Each row was made from one small tree. Brackets hold a mark, then the marks that hang from it, in alphabetical order. Every link used is in the known rows. Write each row's tree.
Known rows:
[R [B [A N] F V]]: [ 1.776 -0.541  1.664  0.116 -0.752  1.964 -0.363 -2.690  0.346  0.111
  2.090  0.508 -0.109  0.050  0.023  0.154  2.778 -0.033  1.290 -0.194
  4.188  3.740]
[D [F [B V]]]: [-1.416  0.128  0.113  0.391 -3.006  0.096 -1.631 -1.442 -1.728 -0.761
  1.145  1.159 -0.318 -0.029 -0.369  0.634  0.918 -0.045 -0.169 -1.682
 -0.659 -2.334]
[D [F [B [A R]]]]: [-1.326 -0.384 -2.181  0.566 -1.605 -0.220 -1.114 -0.604 -0.957 -0.181
  0.334  0.666  0.282 -0.116 -0.265 -0.232  1.607  0.772  0.149 -1.349
  1.155 -0.995]
[A [B F] R V]: [ 0.829  1.745 -3.415  2.375  1.087 -0.455 -0.521  0.353 -2.420 -1.060
 -0.970  0.348 -0.321  0.592  0.326 -2.097 -1.369 -1.758  2.399  0.506
 -1.839  4.463]
[R B [V A]]: [ 1.450 -0.446  0.670 -0.410 -5.442  2.289 -0.215 -0.604  1.336  0.416
 -1.824 -0.723  0.860  0.750 -1.007  0.756 -1.885 -0.440 -0.413 -0.537
  3.254 -2.127]
[D [F [B [A R] V]]]: [-1.089  0.013 -0.738  0.383 -1.990  0.459 -1.851 -2.312 -1.410 -0.580
  1.345  0.829 -0.086  0.469  0.082  0.043  2.340  0.243 -0.012 -1.163
  0.317 -0.333]
[N A]: [-1.052 -0.014  2.737 -1.322  4.557 -0.564  2.140  2.344  0.977  1.139
 -0.214 -1.279  0.466 -0.458 -0.369  1.089 -0.480  1.655 -1.818  0.919
 -1.427 -2.171]
[F B]: [-0.040  1.343  1.144 -3.150 -1.076 -1.231  0.425  0.570 -0.324 -0.081
 -0.481  0.551  0.994 -0.489 -0.675  0.231  0.299  1.714 -1.763 -1.394
 -3.014 -2.418]
[A N]: [ 1.203  1.238 -0.634 -0.342  1.089 -1.003  1.109  1.513  0.874  0.513
  0.280  0.156 -0.335 -1.526 -0.189 -0.081 -2.514  1.001  1.270 -0.504
 -2.492 -1.154]
[N [A [B F] R V]]: [ 0.334  1.747 -0.987  1.396  3.498 -0.341  0.983  1.557 -0.547 -0.473
 -0.848 -0.812  0.390  1.177 -0.038 -1.234 -1.231 -0.444  0.633  1.697
 -1.300  3.420]
[H D]: [-1.421 -3.035  1.167 -1.819  6.027 -0.977  1.078  1.202  0.832  1.296
 -0.049  0.126 -0.811 -1.775  1.400  1.298  0.787  0.466 -0.304 -0.175
 -1.002 -2.070]
[F [B A V]]: [ 0.347  1.617  3.520 -3.799 -0.185  0.258 -0.240 -2.913 -0.594 -0.494
  1.449  0.575  0.713  0.769  0.156  0.650  3.028  2.215 -2.181 -0.862
 -3.099  0.464]
[B F [V [A [N R]]]]: [ 1.111 -0.581  1.564 -1.623 -0.999 -0.359 -0.945 -1.138 -1.118  0.288
  2.591  0.366 -1.818 -1.302  0.314 -1.624  3.006 -0.009 -0.948  1.008
 -0.816  1.999]
[D [F B]]: [-1.678 -0.319 -1.223  0.575 -2.801 -0.597 -0.884  0.303 -1.303 -0.365
  0.133  0.953  0.029 -0.633 -0.710  0.358  0.314  0.449 -0.052 -1.870
  0.146 -3.064]
[D F]: [-2.370 -1.783 -1.139  2.306 -0.105 -0.192 -0.558  0.938 -1.424  0.430
  0.341  0.271 -0.904 -1.407 -0.285  0.862 -0.377 -0.216  0.865 -1.144
  1.145 -3.185]
[F [B [A [N R]]]]: [ 1.209  1.891  0.993 -3.697 -0.400 -1.127  0.768  0.137  1.521 -0.134
  0.493  0.065  0.613 -0.219 -0.416 -0.498  1.269  2.489 -2.104 -0.435
 -2.329  0.072]
[R [B A] V]: [ 0.906 -0.626  1.356 -0.200 -2.029  3.178  0.071 -1.833  1.938  0.429
 -0.768 -0.813  0.945  1.052 -0.631  2.101 -0.185 -0.704  0.118 -0.522
  5.110 -0.548]
[H [D [F [B [A N] V]]]]: [-0.706 -1.845 -0.273 -0.728  1.920 -0.108 -0.627 -1.821  0.794 -0.219
  1.733  1.373 -0.885 -0.338  1.381  0.865  2.303  0.522  0.794 -0.940
  0.460  0.146]
[H [D F]]: [-2.604 -4.099 -0.748  0.736  4.081 -0.588 -0.029  0.826  0.121  0.906
  0.429  0.581 -1.375 -1.732  1.256  1.336  0.939 -0.412  0.844 -0.707
  1.442 -2.552]
[B [A R V]]: [ 0.203  0.829  0.260  0.747  3.507  0.364  0.254 -0.307 -0.607  0.069
 -0.058 -0.755 -0.456  0.275  0.637  0.075 -0.046  1.055  0.363  1.022
 -1.950  2.309]
[N [A B V] R]: [-0.396  2.021  2.708 -0.620  3.792 -0.844  1.915  3.046  1.437 -0.475
 -1.138 -2.208 -0.249  1.127 -0.446 -0.275 -2.663  0.222 -2.958  2.465
 -3.659  0.455]
[V [B A]]: [ 0.600 -1.021  3.188 -0.971 -1.439 -1.430  1.500 -0.485 -1.176  0.816
 -0.304  0.269  0.711 -0.965  0.747 -0.516  0.311  1.691 -0.612  0.231
 -2.307  0.180]

Which tree is each row?
[-0.712  0.240 -1.229  0.322 -4.330 -0.172 -2.121 -1.346 -1.836 -0.586
  0.564  0.919 -0.158  0.195 -0.222 -0.817  0.896  0.226 -0.297 -1.229
 -1.015 -1.602] => [D [F [B [V [A R]]]]]
[ 2.892  1.942  0.173  2.602 -3.641 -1.433  0.613  0.351 -1.305 -1.104
  0.331  1.267 -0.923 -0.838  0.196 -1.481 -3.201 -0.290  2.759  0.930
 -3.285  3.269] => [A N [V [B F]]]
[-1.363 -1.965 -1.553  0.648  2.608 -0.286 -0.762 -0.532  0.171 -0.338
  0.232  0.847 -0.862 -0.093  1.293  0.487  1.514  0.059  0.808 -0.355
  0.488  0.395] => [H [D [F [B [A R V]]]]]
[ 0.268  0.584  3.461  1.124  0.808 -0.925  1.746  1.329 -0.772 -0.211
 -0.195 -0.397  0.012  0.075 -0.096 -0.020 -1.147  0.644 -0.578  2.036
 -2.069  1.365] => [N [A [V [B F]]]]
[ 2.583  2.214 -4.107  0.448  0.198 -0.545 -0.881 -1.135 -0.884 -0.474
  0.963  0.966 -0.081  0.102  0.719 -2.911 -0.560 -1.906  3.283 -0.191
 -1.487  4.504] => [A [B F V] N R]
[-0.929  0.488  2.245 -2.513  4.271 -1.376  2.211  3.382  1.952  0.723
 -0.969 -2.204  0.394  0.186 -0.438 -0.425 -1.020  0.486 -3.631  1.766
 -2.229 -1.303] => [N [A B] R]
[ 0.788 -1.928  0.476  0.201 -2.082  3.144 -0.460 -2.225  1.015  0.468
  0.308 -0.196  0.422  0.469 -0.597  1.557  2.488 -1.533  0.690 -0.321
  7.953  1.459] => [R [B A F] V]
[-2.023 -3.117 -0.421 -0.878  2.650 -0.525 -0.129 -0.466  0.419  0.301
  0.681  0.985 -0.535 -0.797  1.118  1.086  2.741  0.864 -0.039 -1.114
  1.433 -1.165] => [H [D [F [B A]]]]
[ 0.360  1.313  3.982  0.843  0.758 -0.932  2.073  1.624 -0.184 -0.209
 -0.832 -0.793  0.345  0.469 -0.080  0.349 -2.852  1.142 -0.939  1.929
 -3.814  0.100] => [N [A [V B]]]
[-1.624 -0.522 -0.707  0.279 -1.829 -0.118 -0.673 -0.774 -1.069 -0.318
  0.670  0.802  0.160 -0.216 -0.414  0.480  1.915  1.376 -0.249 -1.659
  1.086 -1.465] => [D [F [B A]]]
[ 0.121  1.470 -2.877  2.129 -2.655 -0.076 -1.174 -0.694 -0.586 -1.148
  0.514  0.886 -0.183  0.445 -0.316 -0.551 -0.362  0.672  1.511 -0.917
 -0.113  0.795] => [D [F [B [A N R V]]]]
[ 0.718  0.748  1.162  1.611  1.018 -1.092  1.067  1.668 -0.621 -0.008
 -0.683 -0.616  0.184  0.234  0.196 -1.103 -1.489 -0.332  0.084  2.512
 -1.786  2.079] => [N [A R [V [B F]]]]
[ 0.833  1.416 -3.640 -0.051  0.021  0.340 -0.355 -0.035  0.069  0.085
 -2.010 -0.462  1.039  0.935  0.174 -0.862 -2.814 -2.176  1.294 -0.501
 -0.885 -0.217] => [A B [R V]]
[ 0.534  0.302  0.698 -0.367  0.743 -0.292  1.085  1.343  1.347  0.942
 -1.238 -1.243  1.056  0.413 -0.006 -0.057 -2.001 -0.805 -0.798  1.679
 -0.446 -1.450] => [N [A [R [V B]]]]
[-0.998 -0.237 -2.459  0.767 -2.888  0.694 -1.552 -1.386 -0.399 -0.384
  0.218  0.576  0.278  0.477 -0.379  0.369  1.240 -0.259  0.380 -1.290
  2.391 -1.325] => [D [F [B [A [R V]]]]]
[ 3.059  0.640 -4.667  1.520 -3.085  1.361 -0.999  0.084  2.083  0.342
 -0.462  0.118  0.256 -0.181 -0.581 -0.981 -2.108 -2.985  3.290 -0.014
  4.756  1.258] => [A N [R [B F] V]]
[ 0.979 -1.093 -2.754  0.861 -1.789  1.588 -1.243 -0.072  0.662  0.785
 -0.961 -0.279  0.345 -0.144 -0.482 -0.113 -0.188 -3.192  1.466  0.013
  5.380 -0.099] => [A [R [B F] V]]
[-1.710 -2.097 -0.110  0.347  2.392 -0.191 -0.348 -0.731  0.099 -0.473
  0.556  0.973 -0.940 -0.183  1.126  1.179  1.749  0.713  0.410 -0.635
  0.431 -0.002] => [H [D [F [B [A V]]]]]
[ 1.030 -0.289  3.160 -0.851 -2.921  1.321 -0.253 -1.189 -0.190  0.334
 -0.292 -0.311  0.356  0.341 -0.323  0.189 -0.357  0.611 -0.806 -0.459
 -0.052 -0.754] => [R [B [V A]]]
[ 0.001  0.715  4.016 -0.028  1.919  0.380  1.517  3.240  2.698  0.024
 -1.136 -2.482 -0.312  0.804 -1.098  0.742 -2.429 -0.144 -3.115  2.712
  0.036 -0.642] => [N [A V] [R B]]
[ 0.707  0.191 -4.524  0.361 -0.150  0.338 -0.871 -0.449 -0.880  0.121
 -0.967  0.141  0.499  0.346  0.190 -1.479 -0.112 -3.036  1.924 -0.300
  2.028  1.805] => [A [B F] [R V]]
[-0.406  0.836  1.668 -2.222  2.473  0.154  1.519  2.083  2.836  0.393
 -1.147 -2.324  0.466  1.129 -0.646  0.430 -1.764 -1.163 -3.265  1.863
 -0.248 -1.688] => [N [A B] [R V]]
[-0.998  0.563 -1.848  1.768 -2.036  0.054 -1.293 -0.801 -1.353 -0.929
  0.236  0.669 -0.156  0.472 -0.277 -0.078  0.610  0.621  0.600 -0.887
  0.106  0.088] => [D [F [B [A R V]]]]
